Every row comes from one small tree of marks. Brackets hold a mark, then the marks that hang from it, in alphabetical order. Every link used is in the known rows. Which tree was each row made from?
Known rows:
{V {A M {Q H}}}: [  7   0   1   6   8  -6  32  13 -11  13 -14   1   6  -3   9   7 -14  -9
   5   7  -2   9  -5  -7  -7   5  11 -16  -8 -15 -14]
{M {A D X}}: [ -6   0   0   4   4   1  15  -4  -2  12   9  -4   2   5 -53   0   3 -13
  -9  -9   1  23   7   5   5  -3  20  -9   3   3 -11]
{S {A V}}: [ -2  -5   3   2  -6   3   8   9   8   6   8  -8   4   0 -21  -1  -7  -2
  -5  -2   0   5   6  -2   3  -4   5  -1   1  -3 -11]
{G {A D {H X} Q V}}: [  0  -5   2  12  -4  -6   9 -14 -14   9  -4  -5  -2   5 -63  11 -29 -19
 -14 -10  -6  19  14 -24   3 -19  11 -26  -2 -11  -2]
{H {X {A B}}}: [ -2   4  -1  -2   4  -4  18  -1 -17   4  -1   0   6   7 -30  10  -8   7
 -11 -15  -6  -2  -3  -1  -1  -5  -3   2  -2   1   7]
{B {S {A N V}}}: [ -4   4   2  11   0   4   8  12  10  -4  12 -12  10   4 -28   3  -8  -3
 -18   0   9  10   0   1   0  -8   5   3   2   0 -19]
{Q {A {B S}} H}: [  5   1  -2  -6  10  -2  26   8  -8  -2  -4  -1   2   9   5  12  -4   0
  -7   6   5  10  -3  13   0 -10   3  -8   0  -4  -3]
{V {A M}}: [  3   1  -1   3   7  -2  13   6  -6   2  -9   0   5  -8   0   6  -3  -6
   7   6   1   6  -4   0  -3   6   3  -3  -9  -7 -11]
{X A H}: [  1   6   6  -3   1   0  17   7 -17   0 -10   2   5   0   3   6  -7   9
  -5   6 -12   1  -5   3  -7  -9   0  -1  -7 -10  -5]
{S {A B D G M}}: [-11   1   4  12   1  -4  11  11  -5  10  10  -6   5   3 -62   0  -7 -19
   6   3  -6   7   5  -5 -10  15  18  -4   4   5  -8]
{M {A N X}}: [-10   1  -1   6   3   2   6  -3  -4  10  14  -6  13   3 -47   1  -4  -8
 -15 -11   8  18  -3   7  -4  -4  10  -6   5   4 -20]
{B {S {A G M N V}}}: [ -5   5   4  25  -3   1   4  12   1   0  11 -12  15  -5 -34   6 -18 -18
  -7   7   6  12  -3   0 -12   1   7   3  -1   3 -17]
{X {A H M V}}: [  3  -1   6  12  -7   2   2  -1 -26   3  -3  -6  14  -3  -8  19 -12  -6
  -4   1  -8   9  -3  -4  -8 -17   4   1  -5  -6 -10]
{B {S A}}: [ 2  7 -1  2  2 -1 15 12  9 -4  4 -5  4  3 -5 -1  0 -2 -5  2  4  4 -4  8
  4 -4  5  4 -2  7 -7]
{B {S {A D}}}: [  0   8   0   7   5  -1  19  10  10  -5   4  -5  -2   6 -28   0   4  -7
  -6   3   1   7   4   2   6   1  15   1   1   5  -7]
{G A}: [  3  -2  -2  -2   0  -1   1  -4  -1  -1   5   3  -2   1 -15  -4  -5  -7
  -2   6   4   8   3   3   2  -2  -2  -7  -1  -2  -3]
{A H}: [  0   0   1   4  -3  -1  -3  -3  -7   0  -1  -3   5   0  -1   7  -4  -2
  -3  -2  -3   0   0  -5  -4 -11   3  -4  -2  -2  -3]
{S A B}: [ -1   1   2  -1  -5  -1   8   9   5   1   8  -8   4   0 -39  -5   4   3
  -5  -3  -1   1   9  10   5  15   9  -1  -2   3 -10]
{H {X {A B V}}}: [ -3  -1   2   0   1   0  17   0 -16   7   0  -5   7   6 -40  13 -15   7
 -16 -17  -6   5   2  -4   1 -11  -3   1  -2  -6   3]
{M A}: [  0   0   0  -1  -3   0   7  -3   3   8   5  -2   1   0 -14   2   1  -3
  -1  -2   5  14   1   7   2  -6   2  -4  -5   3  -7]
{V {A M X}}: [ -1   0  -2   4  10  -1  16   8 -11   7  -5  -2  11  -7 -18   3  -5  -9
   1  -1  -2  10  -6   4  -2   6  13  -4  -5  -6 -16]
{X {A G M N V} H}: [ -7   3  11  21  -3   2   6   7 -25   4  -3  -5  16  -8 -23  13 -24  -8
  -8  11  -9  10  -4  -6 -23  -3   2  -2  -5 -15 -16]
{Q A {H X}}: [  8  -5  -5   0   2  -6  23  -2  -9   3 -15   3  -1  -1   8  12 -11  -1
   3  -2   4   2  -1   2   2  -9  -4 -14   0  -5   8]
{Q {A G H V}}: [  0 -10   5  13 -10   0   3 -11 -14  -2  -3  -5   2  -5   1  15 -26 -12
  -7   3 -10   3   8  -7  -9 -13   3 -15  -5  -5  -6]
{X {A G N}}: [ -4   5   1  19  -1   0  11  -5 -12  -5   5   0   6   0 -10   5 -14  -3
 -15   1  -7  -8  -3  -5 -15   8   1   1  -1   3  -7]
{G {A D H M Q}}: [  1   1   1  11  -1  -8   0  -9 -21   8  -2   0   2   4 -44   7 -16 -26
   2   6  -7  18   5 -15  -6  -8  16 -21  -1  -5 -11]
{V {A {B S}}}: [ -1   7  -2  -5  16   0  27  11   1  -4  -1  -4   4   4 -12   6  -2   3
 -13  -1   2   8  -2   5   2   1   5  -1 -10  -7 -11]
{V {A H N}}: [ -4   2  -2   8   7   1  10   0  -5  -5  -2  -5  10  -2 -14   9  -9  -1
 -17  -3   2  -1  -2 -11 -10  -4   4  -9  -7 -12 -21]

Which tree is each row?
[-14   3   2   5   9  -3   7  -3  -8   8   8  -5   3  14 -59   3  -9  -8
 -17  -9  -4   4   6 -19  -8   8  15 -12   8  -4 -13] : {A B D N Q}
[ -5   9   0  18   1  -1  13   9   9  -6  12  -7   8   1 -20   0 -12 -10
 -14   3   4  -1  -3   0  -9   7   7   2   0   8 -12] : {B {S {A G N}}}
[-12  -7   7  13  -1   2   9  -1 -18   4  -1  -6  11  -5 -33   8 -31 -10
 -17   3  -8  12   3  -2 -16  -5   8 -16   2 -14 -19] : {Q {A G N V {X H}}}
[ -2   2   2  21  -7 -12   4  -8 -23  13 -11  -2   9  -6 -21  15 -31 -21
   7  -8 -12   3  -4 -20 -13  -6   6 -14  -6   2   6] : {A G {H X} M Q}
[ -5   2   1  19   7  -2  10   3  -6   0  -2  -2   9 -11 -15   6 -14 -14
  -2   7   1   1  -4  -7 -16  17   3  -5  -7  -6 -17] : {V {A G M N}}
[ -5  -4   9  26  -7  -5   2  -6 -20  12  -3  -8   5  -2 -35  14 -26 -27
  -1   1 -16  13  10 -25 -13  -4  20 -17  -3  -6  -8] : {A D G H M Q V}
[-11   0   0  17   3   0   1  -1  -7   3  12  -3  10  -1 -32  -2 -15 -12
 -14  -6  -3   0  -1  -4 -13  10  10  -3   7   3 -10] : {A G N X}
[ -5   0   2   7   9  -4  17   8  -9   6  -1  -2   8  -6 -24   5 -13 -11
   3   4  -5   5  -1  -3 -12  16   6  -4 -10  -7 -10] : {V {A B G M}}
[  3   5   3   8  -2  -6  14  -2 -24   7  -6   1   7   1  -1  10 -12  -7
   1   1 -13   2  -7  -5  -7  -1   6  -2  -4   3  -7] : {X {A M Q}}
[-10   5   3  15   3  -2   7   1 -23   3   9  -2  16   2 -35  11 -13  -9
  -8   1  -6   0  -7  -3 -21  10   4   5   1   2 -11] : {X {A B G M N}}
[-11  -3   7  23  -5  -1  14 -10  -1  13  11  -9   1   3 -62   5 -24 -23
 -19  -5  -4  20  14 -19  -9   3  16 -19  -1  -3 -18] : {M {A D G N Q V}}
[-16  -4  10  -4   6   4  18  10 -11  22   8 -11   9   8 -87   4  -9  -7
 -16  -8  -3  37  11   3  -1 -14  22 -16   1 -16 -19] : {M {A B D V {X H}}}
[-11   0   3   8   2  -2  17   8   4   7  12  -5   0   7 -57  -3  -8 -12
  -5  -2  -8   0  10  -7  -6  15  16  -6   3   4  -6] : {S {A B D G}}
[-12   2   0   4   3  -1   0  13  -4   8  14  -8  18   5 -55   2  -3  -6
   0  -1   8   5  -6  -1 -10   6   6   3   7   2 -20] : {S {A B M N}}
[ -4  -6   4  11  -4   2  -8   2 -21  12   3  -9  17  -4 -30  12 -13 -14
  -2  -5  -4  18  -1  -3  -6 -17  13  -5   2  -6 -13] : {A H M V X}
[  3   1   0   8   1  -8  35  -2  -4  20  -8   0  -3   6 -43   8 -12 -12
  -5 -11   2  22   6 -10   4  -7  15 -23  -1  -5   2] : {M {A D {Q {H X}}}}
[  0  -2  -1   5   2  -7   5  -3 -20  14   5   1   9   2 -38  -2 -18 -22
   1   1  -5  19  -3  -1  -3  -1  14 -14   2   0 -13] : {G {A M Q X}}
[ -8   1   2  20  -3  -1  -6  -6  -8  -2   7  -4   9  -2 -16   7 -16 -11
 -12  -1  -2  -4  -1 -13 -18  -1   3  -7   0  -1  -8] : {A G H N}
[ -6   1  11  -1   1   2  11  14 -28  10  -5  -6  15   1 -31  14 -13   3
  -3   5  -9  17  -4   3 -11 -12   3   0  -5 -17 -12] : {X {A B M V} H}
[ -8   0  -1   4   5  -6  -2  -3 -17  10  11  -2  12   9 -60   2 -17 -16
  -6   2   4  14  -3  -9 -12   3   5 -12   4  -4 -18] : {G {A B M N Q}}
[-12   4   4   7   6   0  -4  11 -20   9  -2  -4  19  -3 -39   4  -9  -7
  -1   3   0  14 -10   2 -15  -3  10  -4   6 -11 -18] : {A M N {X H}}
[ -3   1   6  17 -11  -5   0   7 -11   5   6 -10  15  -8 -46   5 -11 -15
   5   2  -7   4   6   2 -11  13  15  -5  -6   4 -11] : {S {A G H M} B}
[ -4   2   0  10   6  -3  17  -4  -9   1  -3  -5  10   1 -16  10 -21  -6
 -19  -6  -6  -3  -1 -20 -11  -2   9 -17  -7 -13 -24] : {V {A H N Q}}
[ -5  -3   9  19  -8   0   5   9  -2   7   8 -13   5  -6 -72   1  -8 -19
   0   4  -7  13  20   1  -3  22  21  -5  -2  -1 -12] : {S {A D G M V} B}
[-11   0   5  11   4   5   8  -3 -21   2  10 -10  12  12 -62  17 -10  -2
 -30  -9  -7   7   8 -14 -10 -13  13  -5   4 -10 -18] : {X {A B D H N V}}
[ -5  -6   3   2  -3   4   9   0  -3  15  12  -8   9   0 -43   2  -8  -8
 -12 -10   3  27   4   8   4 -13  12  -6  -1  -1 -15] : {M {A V X}}
[ -5  12   0   3  11   2  16   4 -13  -8   9  -5  12  12 -24  10  -3   5
 -24  -4   1   2  -8   5  -8  -5   3   8   1   2 -11] : {X {A {B S} N}}
[ -2   0   1  13   8  -2  25   0   3  -3  -6   0  -7  -5 -16   1 -10 -11
  -6   3  -9   0  10 -11  -4  17  13 -11  -9  -8  -7] : {V {A D G}}
[ -6  -3   4  16  -5   3 -16   0 -15   4   4 -10  18  -4 -28  15 -11 -11
  -4   0   5  11  -2 -11 -13 -14   3  -4   3  -9 -16] : {A H M N V}
